Each row was made from one small tree. Brackets hold a mark, then the marks that hang from it, in alphabetical order. Every link used is in the known rows. Write each row's tree.
Known rows:
[fodek [menose [pepig gobu sosugam vuza]]]: [-21.3  26.2  -4.3  26.6  32.5  -8.9  70.1 -16.3 -13.1 -40.6  -9.4  41.3
  19.2 -45.0  21.6 -39.5  10.4   4.3  10.4 -12.6   5.4   4.0   1.3  -7.0
  28.9  25.1   9.7 -14.3  19.3]
[bufizog [pepig fopin menose sosugam]]: [  2.4 -27.9  -7.3  21.6  34.1  16.2  67.9  -6.6  -5.8 -32.8  -0.6  34.4
  15.3  61.4  15.3 -30.6   7.1   4.4   1.1   1.0   1.1 -14.2  30.5  -2.8
  -5.1   7.2  20.5  -4.8   6.1]
[sosugam [pepig fopin vuza]]: [ -4.7   9.7  15.2  -4.0  29.4  24.4  66.9 -12.9 -14.9 -35.1   4.9  22.0
  45.8  40.3  16.1 -27.8  -1.8  24.4   3.1  -5.2  13.4  -2.3  30.0 -10.0
  23.6  -2.1  11.9  -6.1   8.8]
[keta [pepig gobu menose]]: [ 16.3   4.8  13.6 -11.5  18.9  13.7  66.2  -7.3  -1.6 -17.5  -5.1  44.7
  33.1  -3.8  20.8 -50.9  -2.3   1.8  15.6   5.6  -9.2  -7.6  26.1  15.5
  20.6   1.6  16.1 -15.2  41.1]
[ladi [bufizog [pepig [fopin fodek] gobu sosugam vuza]]]: [-34.8  -9.5  -2.6  11.2  13.6  -8.1  71.0 -15.9 -11.2 -42.2 -19.5  28.0
   7.7 -20.2  17.3  -5.0   9.3   8.5 -10.3  11.2  16.4   5.4  24.5  -3.8
   9.1   5.2   7.0 -11.5   5.1]
[bufizog ladi [pepig fopin gobu [menose fodek] vuza]]: [-15.4  -6.8 -11.7  -8.7   8.0 -53.2  55.2   3.6  -2.0  -2.2 -16.3  31.1
   6.6  75.5   6.5 -16.9  13.7  29.9   6.4  -6.6  29.2   4.2  59.6   3.9
  -3.9   0.3 -14.5  -6.2   4.4]
[fodek fopin menose]: [-10.3  26.4   3.9 -10.4  20.2  42.0  77.8  -8.6 -16.9 -20.5   8.4  35.7
  14.5  -8.5  25.1 -50.8  -2.7   6.1   1.4   2.1  -7.4 -29.9  12.8  -6.7
  17.8   8.9  38.2 -15.1  22.1]
[tezu [pepig fopin menose sosugam vuza]]: [-22.5 -22.3  -5.7   4.1  36.6  -4.7  58.6  -2.6  -9.1 -48.0   5.0  48.2
  30.6  51.4  -0.9 -37.7   4.7  16.6   6.9   0.7  11.1  -2.3  14.2   2.8
 -11.6   6.7  -7.0 -13.9   8.2]
[pepig fopin gobu sosugam vuza]: [-18.5  -2.6  -0.3  10.0  28.8   0.5  67.9 -20.0 -13.4 -39.5  -8.7  32.5
  25.1  -1.6  10.4 -34.3   4.8   4.4   3.1  18.0  16.9  17.0  18.5   3.4
   6.0   6.7 -10.9 -13.2  -7.3]
[vuza [pepig gobu [menose fodek] sosugam]]: [-26.4  -3.7   4.0  -0.9  36.9   1.2  58.3  -3.2 -10.5 -28.6  -9.0  62.6
   1.5 -13.1  23.4 -52.8   2.3   7.0  14.5  -1.8  -0.3  -9.0  14.7  -3.5
  16.6   7.1   9.8 -25.9  30.3]
[ladi [bufizog [pepig fopin gobu menose vuza]]]: [-16.0 -19.4  -2.5  20.5  25.0 -19.5  73.2   1.2   0.6 -35.6 -15.4  26.2
  11.8  30.1  11.1 -10.8   8.3   8.7  -0.8  -1.3   8.3  -5.7  58.2  -4.9
   1.8  -1.3  -3.8 -18.4   8.2]
[ladi [bufizog [pepig menose sosugam]]]: [ -3.2 -35.7  -0.8  43.2  35.7  29.8  79.8  -5.4  -4.1 -53.0  -6.3  29.8
  15.1   1.1  28.5 -39.0   6.5   3.3   4.4  10.9 -11.0 -24.3  55.7  -7.6
  10.1  10.2  32.8 -16.2  13.1]
[bufizog [pepig fopin gobu]]: [ 17.2   5.6   7.8   7.5  23.7   2.4  73.4 -13.3  -5.3 -20.8  -7.5  24.3
  12.5  44.9  20.6 -31.3   0.4  -5.2  -1.5  -6.3   3.5 -12.2  35.2   6.8
  18.4  -1.5  11.6  -3.9   9.9]
[keta [pepig sosugam]]: [ 10.1   3.6  16.9   0.1  26.7  52.6  73.3 -18.3 -12.8 -39.9   1.2  32.5
  38.0  -7.0  26.5 -59.5  -4.8   0.8  11.5  21.3  -9.6  -3.5  17.0   7.1
  27.9   5.7  31.5  -8.7  21.6]
[ladi [bufizog [pepig gobu [menose fodek] sosugam]]]: [-20.4 -28.0  -6.7  33.3  31.4  -1.8  71.2  -7.2  -6.1 -43.7 -21.5  39.4
 -14.3 -20.2  30.0 -37.8  12.1   2.5   6.8   1.6  -5.3 -11.8  45.6  -5.8
   6.2   4.5  14.3 -20.7  19.9]
[fodek fopin [menose [pepig gobu]]]: [ -3.4  44.4  -2.8   3.5  25.4   4.6  72.4  -8.7 -13.0 -15.5  -3.9  41.7
   5.6 -19.1  23.1 -47.9   0.8  -8.6   2.7 -28.1  -7.8 -25.8  -5.7  -7.7
  26.8  19.0  27.4 -19.3  39.7]
[fopin [fodek menose]]: [ -9.6  19.5  12.0 -17.7   2.1  42.0  65.3 -18.6 -18.4 -17.8   6.0  44.4
  29.9 -55.1  38.0 -38.4  -2.2  24.8   0.8   8.4  -4.0 -21.6  13.9   2.6
  21.1   6.5  39.3  -2.3  29.0]
[bimun gobu]: [ 21.6   9.0  27.3   1.6  28.3  49.2  79.6 -17.0 -12.3 -23.3   1.6  41.6
  44.1 -29.8  21.3 -51.7 -11.2   1.9   7.4  12.7 -10.3 -10.7  36.4  19.9
  28.5   0.3   6.0  -0.8  27.4]
[bimun gobu [nosen dele]]: [ 34.9   1.5  35.1  18.1  37.6  34.3  83.1  -5.1 -12.7 -19.6   8.0  51.3
  28.8 -79.5  24.9 -72.4 -12.8  -4.6   5.5  24.0 -22.0  -1.3  32.0  19.7
  26.0  -9.5   3.9  -3.8  23.6]
[sosugam [pepig [menose [fodek fopin]] vuza]]: [-30.1  20.4   2.7 -29.3  31.5  13.9  61.1   6.4 -17.5 -25.4   3.1  43.9
  21.2  32.6  12.5 -29.9   2.3  34.5  10.6 -14.7  16.6 -16.2  22.1 -17.0
  10.0   1.9  19.3 -18.2  31.5]
[ladi [bufizog pepig]]: [ 13.9  -6.6  17.6  28.1  23.7  41.4  83.9  -9.7  -7.7 -46.8  -2.4  16.0
  22.6  -3.5  37.8 -39.5  -4.1   4.8   0.6   8.0  -8.4 -28.6  66.3  -4.9
  29.9   0.6  36.6 -10.4  11.4]
[ladi bufizog]: [  8.9  -9.1  18.7  24.4  19.8  51.7  78.2 -15.2 -12.7 -46.4   0.9  23.1
  34.9 -40.2  39.0 -52.1  -7.8   6.1   3.0  21.6 -11.6 -20.8  57.7  -1.8
  22.4  -0.8  25.4 -18.1   9.2]
[menose [pepig sosugam]]: [ 17.9   6.6   6.5  30.3  33.7  34.9  68.4 -16.7 -16.6 -44.1   2.8  34.3
  38.1 -18.5  33.4 -55.5  -2.6  -0.1   8.5  -3.4  -3.1 -12.1  14.4  -3.5
  24.3  19.8  27.4  -8.9  17.2]
[nosen dele]: [ 29.0  -0.8  18.6  14.6  31.3  27.6  72.6  -7.9 -13.3 -30.7  15.1  32.5
  28.1 -63.7  38.1 -68.8  -9.7   7.3   6.1  27.3  -4.8 -18.2  37.2   4.1
  12.5  -3.4  22.9 -12.7  13.6]
[fopin [fodek [menose [pepig sosugam vuza]]]]: [-28.6  29.0  -1.3   3.7  14.1  15.3  61.2 -15.7 -21.1 -36.6   0.7  47.7
  32.5 -54.2  28.2 -27.3   6.5  26.3   3.6  -7.5  10.9  -3.2  -9.4 -10.6
  21.0  25.2  28.4  -4.4  25.9]

Write each row's tree:
[-33.0 -17.3  -6.8  20.8  11.7  26.1  73.8 -18.7 -15.0 -36.2  -9.0  30.4
  -5.0 -17.5  30.0 -19.5  10.0   9.1 -15.0   4.5  -9.4 -17.2  13.9 -15.4
   5.7   6.4  39.4  -6.2  14.8] | [ladi [bufizog [pepig [fopin [fodek menose]] sosugam]]]
[-22.4 -17.9  -9.6  10.3  29.9 -12.4  61.9 -10.5  -7.9 -34.3  -9.3  44.2
  23.3   7.8   4.7 -29.5   9.8   8.5   6.8  14.5  14.9  12.5  22.8   4.1
  -8.5   8.5 -13.9 -16.7   0.0] | [pepig fopin gobu menose sosugam vuza]
[-19.6  16.9  -4.1  -0.4  15.1 -15.6  54.5 -18.3 -17.9 -27.8 -10.1  44.3
  29.4 -24.7  15.5 -16.9   4.5  11.4  -2.9  -6.4  21.4  13.7 -14.0   1.1
   7.9  17.3  -2.8  -8.1  16.8] | [menose [pepig [fopin fodek] gobu sosugam vuza]]
[-31.6  -1.7  -2.3 -30.7   8.3  -9.7  53.2 -10.5  -9.4 -18.9 -11.5  53.1
  26.6  -3.5   2.9 -18.3   6.5  17.5   3.6  14.3  13.5  21.1 -10.3  10.0
  -3.8   6.4  -1.2 -10.8  28.1] | [keta [pepig [fopin fodek] gobu menose sosugam vuza]]
[-12.2  -0.4   8.8   7.6  36.7  10.8  67.3 -14.9 -11.2 -31.6  -5.3  43.5
  13.2  12.7  16.1 -48.0  -2.9 -11.7   1.1   3.8  -0.8  -3.0   5.7  -2.6
  23.1   4.7   8.9 -21.9  14.4] | [vuza [pepig fopin gobu sosugam]]
[-25.2  20.1  12.6 -28.6   8.9  29.8  60.6  -9.9 -17.5  -9.4   7.8  50.0
  18.5  -3.0  26.8 -29.1  -6.0  20.1  -6.7  -6.7  -4.1 -21.6  -5.8 -11.1
  20.3   1.3  33.1 -10.1  32.5] | [vuza [pepig [fopin [fodek menose]]]]
[-29.7  34.9  -7.9  -4.1  32.6 -10.3  62.7  -6.5 -21.3 -34.7 -12.6  43.4
   3.0 -11.1  15.6 -38.7   5.4   5.1   7.4 -13.3  19.9   2.9  -9.4  -9.0
  14.9  18.4   1.9 -21.8  20.2] | [menose [fodek fopin] [pepig gobu sosugam vuza]]
[-19.2   0.3  -7.3  -8.3  -0.1 -34.1  60.2 -15.6  -7.7 -12.0 -16.5  27.9
  20.9  27.8  10.2 -12.5  12.1  20.0  -3.8  10.5  33.6   8.6  31.4  10.4
  11.2  11.9   1.6  -0.3   0.0] | [bufizog ladi [pepig [fopin fodek] gobu sosugam vuza]]
[-32.0 -15.3  -4.3  -2.3  34.6  -8.1  54.4  -4.0 -11.3 -22.3  -9.9  61.1
  -6.9  21.3  14.2 -43.1   4.0   3.7   6.0  -5.4   1.1  -2.8   3.8  -8.0
  -0.1   1.9  -2.1 -25.8  23.1] | [vuza [pepig fopin gobu [menose fodek] sosugam]]
[-37.3 -19.3  -7.0  26.2  31.4 -16.6  70.8  -2.5  -6.6 -50.1 -22.7  38.1
  -5.0 -17.3  20.3 -25.2  15.0  15.3   9.3   4.4  11.1   0.9  48.3  -8.3
   6.6   5.9   2.6 -21.8  10.8] | [ladi [bufizog [pepig gobu [menose fodek] sosugam vuza]]]
[-30.0  34.1  -9.5   9.2  32.8  16.4  72.5  -6.1 -19.7 -39.6   2.2  38.6
  16.5  -7.4  14.7 -37.8   6.2   8.5   3.6 -13.0   8.1 -11.6 -10.4 -19.3
  18.5  27.4  27.8 -17.3  19.7] | [fodek fopin [menose [pepig sosugam vuza]]]
[ -5.3  34.9   8.7  -1.4  22.3 -10.9  59.4  -8.8 -16.7 -30.6  -9.4  39.8
  24.1 -20.6  27.4 -36.5   0.0  17.5  12.2 -17.0  17.7   4.4  21.5  -1.2
  25.6   8.1  -5.6 -12.6  22.2] | [menose fodek [pepig gobu vuza]]
[-35.6  -8.9  -7.8 -18.6  17.9 -32.7  49.4  -8.0  -9.6 -31.5  -6.2  62.1
  21.8   2.8  -0.8 -25.3   7.4  18.2   1.7  -0.9  18.6   4.1  -7.2  12.7
 -11.9   8.1 -13.0 -13.1  24.9] | [tezu [pepig [fopin fodek] gobu menose sosugam vuza]]
[-31.5  24.2  -0.3 -28.6  30.6 -10.9  61.2   2.2 -13.5 -19.1  -7.9  46.8
  11.3  13.5   9.2 -30.8   5.8  24.4  11.8 -19.2  17.5  -8.4  16.7 -10.0
  13.9   2.6   7.3 -23.9  37.3] | [sosugam [pepig gobu [menose [fodek fopin]] vuza]]
[-48.1   9.7  -6.9 -10.6   9.4  -5.3  60.9 -23.1 -17.2 -23.3 -10.0  46.1
  12.3 -44.5  14.5 -20.9  11.1  17.7  -4.6  10.9  14.8  13.4  -8.8   0.3
   3.7  10.7   3.1  -7.6   9.5] | [pepig [fopin [fodek menose]] gobu sosugam vuza]
[-20.9 -22.2   0.6  34.3  31.4  18.6  80.3 -10.6 -11.1 -58.9  -8.1  13.5
  16.5  27.6  17.4 -21.0   6.2   8.3  -5.6  14.7   8.8  -1.0  44.9 -14.2
   9.6   4.4  12.6 -11.5 -12.6] | [ladi [bufizog [pepig fopin sosugam vuza]]]
[ -7.8  11.1  16.9  -7.2  25.9  38.8  72.3 -13.6 -13.4 -45.7   1.2  31.8
  44.8  -2.7  18.0 -44.9  -2.0  13.8  13.5  23.3   7.1  10.5  18.1   3.9
  28.6   7.4  19.4  -9.6  11.7] | [keta [pepig sosugam vuza]]
[-15.4   9.7   4.7 -18.9   0.7  32.0  61.0 -19.2 -19.4 -10.0   5.1  41.3
  22.9 -20.8  29.2 -30.6  -0.8  22.1  -8.3   5.0  -3.4 -14.5   3.8  -1.5
   3.2   1.4  27.3  -0.9  20.8] | [pepig [fopin [fodek menose]]]
[ -2.8   2.8   7.9  -3.0  30.6   2.2  57.7  -9.7  -9.7 -20.1  -7.8  48.2
  16.2  -6.6  28.0 -45.7   3.8  19.8  14.8 -17.2  -1.6 -12.1  32.2  -2.1
  20.4  -1.6  14.4 -14.9  41.0] | [sosugam [pepig gobu [menose fodek]]]
[-22.5   6.8   3.7 -26.2  13.1 -15.3  51.3  -8.7  -9.5 -14.1  -5.9  47.1
  36.5   3.6   9.4  -9.9   5.3  30.6   2.4 -11.9  18.3   1.0  13.2  -0.2
   8.0   2.5   2.9  -7.9  34.5] | [sosugam [pepig [fopin fodek] gobu menose vuza]]
[  8.2 -14.7  -6.9  22.6  17.1 -19.7  69.9 -17.6  -3.2 -16.4 -15.2  21.0
  10.7  52.3  16.1 -39.2  10.1  -2.9   0.4   6.3  10.6  -2.5  43.3   8.8
  14.3  10.4   8.7  -5.0  -3.0] | [bufizog ladi [pepig fopin gobu sosugam]]
[ 14.2  11.8   3.8  31.8  32.9  10.2  67.6 -18.8 -12.1 -39.6  -8.1  38.3
  26.6 -35.0  29.9 -55.5   1.4 -10.6   9.4  -7.6  -3.3  -5.3   9.9   3.3
  28.0  19.7  14.2 -14.6  22.2] | [menose [pepig gobu sosugam]]
[  4.7 -30.0 -16.1  23.5  19.2 -31.9  63.5  -9.1   2.2 -10.3 -15.7  31.0
  11.1  63.0   8.8 -35.7  14.9   1.9   4.1   3.3   9.5  -6.2  50.0   8.5
  -1.7  12.7   4.2  -8.5   4.7] | [bufizog ladi [pepig fopin gobu menose sosugam]]
[ -6.3  29.5   3.9 -15.2   5.5 -15.6  53.3 -12.5 -15.8 -16.7  -7.0  41.8
  37.4 -16.0  18.1 -13.2  -1.1  16.4  -3.4 -14.2  22.1   6.6  -1.5   3.6
  12.0  10.3  -4.6  -6.0  22.3] | [menose [pepig [fopin fodek] gobu vuza]]
[  9.0  -3.3   2.8   1.8  12.4 -12.4  67.0   4.5   0.8 -16.8  -0.3  25.4
  43.6  57.5  15.2 -26.9   6.0  34.2  13.1   4.9  23.6 -15.1  77.9   5.8
  16.1  10.8  14.8  -2.9   5.9] | [bufizog ladi [pepig menose vuza]]
[-27.3   0.7 -11.2 -13.8  35.9 -14.8  58.8  -0.7 -12.9 -31.0  -6.7  63.9
 -12.6  12.6   7.6 -59.4   5.1  -1.1   9.2 -11.6   1.7 -18.1  -5.0   5.4
  -5.8   7.9   4.2 -27.3  37.7] | [tezu [pepig gobu [menose [fodek fopin]] sosugam]]
[-32.0  -6.7  -4.5   0.3  28.0  -9.1  58.8  -8.7 -12.9 -35.8 -12.7  50.7
  13.4 -27.9  16.5 -40.1  10.5  21.3  16.2  12.4  17.6  10.8  27.3   4.0
   0.6   7.8  -8.3 -18.4   9.8] | [pepig gobu [menose fodek] sosugam vuza]
[  6.1  14.3  -0.6  18.1  21.7  19.2  66.4 -13.1 -15.5 -21.7   4.2  33.2
  23.6  13.8  27.7 -40.8   0.4   5.9  -2.0 -22.1 -10.7 -15.6   7.2 -12.7
  12.2  12.6  22.2  -5.8  22.0] | [fodek [menose [pepig fopin]]]
[-20.2 -20.3 -13.9  -9.6   1.7 -21.6  54.7  -3.4  -6.4 -12.0  -6.2  35.7
  31.5  51.1   6.6  -9.9  12.9  36.6  -0.8  12.0  31.2  -0.5  39.8   3.6
  -8.1  13.9   9.4   1.6   2.2] | [bufizog ladi [pepig [fopin fodek] menose sosugam vuza]]
[  8.4   1.3  -4.3  31.1  31.7   0.4  64.1 -19.6 -13.4 -32.3  -9.3  36.8
  19.7  -0.9  21.0 -45.7   2.9 -12.8   1.5 -10.7  -1.3   1.2  -0.8  -0.4
  11.2  15.7   2.9 -12.9  14.2] | [menose [pepig fopin gobu sosugam]]
[  1.6  -2.7   6.9  -0.2  25.0  17.9  69.0 -22.0  -9.9 -28.3 -10.0  33.4
  18.1  14.5  14.4 -49.6   0.4 -12.0   4.0  13.8  -7.7  11.7  -0.1   9.7
  14.7   1.6   9.0 -12.6  18.0] | [keta [pepig fopin gobu sosugam]]
